Each row was made from one path, in order. Every step used is in the known rows, and no mark comes twice. Write each row's path.
Known rows:
fiset -> mabin -> miba: [-6.5,-8.3,0.1,13.3,-3.4,9.6,4.8,-46.6,-10.5,-15.2,1.9,-0.8,6.9,-3.6,7.7,3.8,-14.7,-2.8,-0.4,3.4]
zeseb -> miba -> mabin -> fiset -> kinu: [5.2,-3.4,-3.5,-5.1,2.4,2.0,8.4,28.0,-7.3,6.6,8.2,-6.0,0.5,-14.5,4.7,-4.4,2.6,-15.6,-2.3,-1.1]
kinu -> nodegul -> zeseb: [-1.5,1.7,0.7,1.1,-0.2,-13.9,-8.5,-10.8,22.4,-0.8,-7.4,3.3,-2.1,7.8,-8.0,4.5,2.4,-7.5,-0.4,7.9]
fiset -> kinu -> nodegul: [-1.6,-7.3,11.8,5.8,2.2,-18.4,3.4,-35.3,22.4,-0.8,-5.8,-7.0,-13.5,-6.8,-3.4,-6.2,11.8,-19.0,-4.5,11.1]
zeseb -> nodegul -> mabin: [-12.8,-3.0,5.1,-7.9,3.0,0.2,1.0,1.0,-10.4,8.7,-4.9,-1.2,-6.7,10.2,0.2,2.2,-4.4,32.1,-1.0,-8.7]
gogido -> fiset -> mabin: [-3.0,-0.8,0.8,-2.0,-9.0,17.3,8.0,-22.4,11.8,-9.7,8.7,1.1,-8.4,-9.1,24.3,-10.2,-8.0,-14.5,-2.2,-1.7]
nodegul -> mabin: [-12.6,2.0,3.7,-6.1,-6.5,-1.1,4.3,-16.5,-0.8,8.6,4.4,-3.2,-4.8,6.6,3.4,-6.5,-4.9,9.8,5.7,-3.5]
kinu -> nodegul -> zeseb -> miba -> mabin -> fiset: [9.4,4.3,-10.5,-10.9,4.9,-4.2,-8.5,56.3,-2.5,4.9,-9.7,8.4,1.7,0.8,-8.8,11.5,0.3,-5.5,-6.9,-2.1]
nodegul -> zeseb -> miba -> mabin -> fiset -> gogido: [13.2,10.1,-3.5,2.2,6.1,11.8,-9.8,35.7,-1.1,-3.9,6.3,3.5,13.7,0.8,-0.9,0.9,-1.1,-1.4,2.4,-10.2]
zeseb -> miba -> mabin -> fiset -> kinu -> nodegul: [8.7,-4.5,0.6,-6.2,6.3,-8.5,3.6,30.8,-2.4,4.8,-7.5,-2.0,-9.9,-14.2,-5.2,0.6,10.1,-15.1,-11.4,2.0]
kinu -> nodegul -> zeseb -> miba: [8.5,-1.8,-5.9,2.7,5.5,-12.2,-7.9,1.6,19.4,-8.6,-9.5,-1.2,7.7,6.7,-13.6,18.7,-0.5,-1.3,-6.8,0.8]
nodegul -> zeseb: [-4.3,3.9,-3.7,1.6,-3.9,-3.5,-3.6,-12.7,15.5,1.5,8.9,-0.2,7.7,7.2,2.6,-0.3,-5.5,-8.1,8.7,4.2]
miba -> mabin -> fiset: [-6.7,6.0,-7.1,-4.7,-9.9,4.3,3.1,30.3,-4.8,11.7,16.0,7.5,-5.1,-5.5,13.2,-10.4,-6.9,-15.2,2.7,3.0]
nodegul -> zeseb -> miba -> mabin: [-0.1,9.0,-8.9,-4.3,-2.6,-3.3,-3.9,23.4,-9.8,4.6,9.6,-0.8,16.1,3.0,-4.5,7.2,-17.1,13.1,-1.4,-10.2]
nodegul -> zeseb -> miba -> mabin -> fiset -> kinu: [9.6,-0.1,-3.9,-14.1,6.2,2.3,0.9,38.2,-10.4,9.9,-0.4,-2.7,6.7,-7.6,-2.0,-1.2,4.7,-11.4,3.0,-3.0]
zeseb -> miba -> mabin: [-3.7,4.5,-8.0,3.6,-6.7,-3.2,3.7,12.0,-7.9,1.7,16.5,-2.8,10.2,-3.8,2.5,3.3,-19.4,8.4,-6.6,-9.0]
mabin -> miba: [-4.4,-1.8,-5.5,20.6,-10.3,-4.3,2.6,-45.5,-0.3,-13.3,13.0,-5.0,12.4,2.2,2.5,3.2,-6.5,-11.4,2.0,7.4]
miba -> mabin -> nodegul -> zeseb: [-6.1,8.0,1.1,1.1,-6.1,-0.9,-4.2,0.7,-10.0,6.7,6.6,8.2,5.3,3.8,-1.8,-6.5,-7.6,16.6,7.0,3.6]
mabin -> fiset: [-1.6,-3.0,-9.5,5.8,-4.9,6.5,3.9,4.9,19.5,0.7,13.6,2.1,-4.2,-3.2,14.8,-5.0,3.2,-30.7,6.7,9.7]
zeseb -> nodegul -> mabin -> miba: [-9.0,-4.5,3.3,3.0,0.6,0.2,-0.4,-19.5,-29.0,-3.7,-8.6,-3.0,3.6,12.7,-6.8,9.9,-3.7,32.9,-2.8,-6.2]

Which path is each row?
[-3.4,-5.7,8.0,-14.5,1.9,3.9,9.0,-1.1,-0.4,13.5,-5.3,-5.7,-15.3,-4.4,5.8,-14.8,17.6,-15.3,10.3,3.9]
nodegul -> mabin -> fiset -> kinu
[0.4,-1.8,11.1,-0.6,11.6,15.1,-4.9,13.4,-3.6,0.7,-7.1,2.7,-9.7,7.8,4.8,-4.0,11.5,16.9,3.0,-8.1]
zeseb -> nodegul -> mabin -> fiset -> gogido
[8.7,-2.5,-8.2,13.9,3.8,2.9,-2.6,-15.9,12.4,-11.5,1.7,-2.4,16.5,5.4,-6.4,12.6,0.2,7.1,4.9,3.7]
mabin -> nodegul -> zeseb -> miba
[-0.4,1.7,-5.5,13.9,-4.3,0.5,4.3,-2.7,-9.1,-4.5,12.0,0.2,8.8,-4.4,-1.1,2.5,-11.6,17.5,-4.7,-2.0]
zeseb -> miba -> mabin -> nodegul
[-9.2,0.6,1.6,4.2,-8.7,-1.5,3.0,-37.9,-19.4,-3.4,0.3,-4.7,6.1,8.4,-3.2,0.6,-2.8,11.1,4.3,-2.0]
nodegul -> mabin -> miba
[3.6,1.8,13.5,0.4,6.5,2.9,-6.6,-0.3,12.8,-2.4,-15.1,4.0,-18.8,5.3,-2.9,-7.6,19.2,-3.4,0.9,-0.1]
kinu -> nodegul -> mabin -> fiset -> gogido
[-6.0,-0.8,-2.9,-10.0,-3.7,8.6,4.7,11.6,0.4,10.8,1.2,1.8,-10.5,3.7,9.3,-7.8,5.8,-8.6,9.1,1.1]
nodegul -> mabin -> fiset
[-10.2,5.9,1.3,11.1,-10.0,-1.2,3.7,-13.6,-8.2,3.7,14.8,4.7,-1.4,-3.2,4.6,-10.0,-10.0,11.2,1.7,4.5]
miba -> mabin -> nodegul
[6.9,-9.4,-2.7,6.5,10.5,16.3,-0.4,-17.1,3.1,-12.0,-9.9,1.5,11.5,-0.6,-1.8,13.2,-8.6,16.8,2.8,0.3]
fiset -> mabin -> nodegul -> zeseb -> miba
[0.1,9.9,4.1,8.6,-3.9,9.4,-2.8,13.4,0.6,0.8,16.5,5.2,-3.0,-4.8,12.1,-17.0,-0.8,-11.4,3.5,-2.6]
miba -> mabin -> fiset -> gogido
[12.9,7.4,5.1,-16.3,0.3,-11.8,-2.2,16.5,-0.8,-2.0,-9.3,-3.3,-3.2,-7.6,-7.0,-0.9,9.4,-4.6,-12.9,-7.6]
gogido -> fiset -> kinu -> nodegul -> zeseb -> miba -> mabin
[6.2,0.7,6.4,-9.8,7.5,-18.2,-4.2,12.8,-5.5,4.6,-13.7,-3.4,1.8,-3.9,-17.4,5.2,1.8,7.6,-9.9,-4.1]
fiset -> kinu -> nodegul -> zeseb -> miba -> mabin
[-1.0,0.2,-1.0,9.8,-1.9,1.1,-3.2,-27.6,14.1,-3.8,3.9,2.5,7.1,6.6,-1.0,-1.1,2.5,1.8,11.1,11.5]
mabin -> nodegul -> zeseb
[17.4,-9.9,-2.0,-5.4,14.8,-6.7,-3.3,16.5,19.5,-3.7,-18.6,-3.9,-2.8,-4.2,-10.2,10.5,21.7,-26.1,-2.2,8.3]
mabin -> fiset -> kinu -> nodegul -> zeseb -> miba
[-0.7,-3.3,3.8,7.2,-7.1,21.0,8.3,-36.0,10.1,-15.0,4.0,4.4,-9.7,-9.6,21.9,-10.7,-0.7,-5.3,0.6,5.0]
gogido -> fiset -> mabin -> nodegul
[-2.7,-5.7,16.0,-1.3,1.5,-16.8,3.0,-47.0,-15.2,-3.7,-21.4,-8.2,-8.2,1.7,-16.4,-1.2,15.6,5.4,-4.1,3.9]
fiset -> kinu -> nodegul -> mabin -> miba
[2.7,6.6,-3.5,-5.7,1.8,-14.2,-8.8,27.1,-4.0,2.5,-7.1,3.5,6.4,3.9,-14.1,12.5,-9.5,13.9,-10.2,-6.5]
kinu -> nodegul -> zeseb -> miba -> mabin
[-6.7,-5.9,-0.9,-12.2,5.9,10.7,1.3,30.3,-9.8,11.5,-7.6,4.1,-12.5,7.1,5.6,2.0,5.9,13.0,2.6,-3.7]
zeseb -> nodegul -> mabin -> fiset
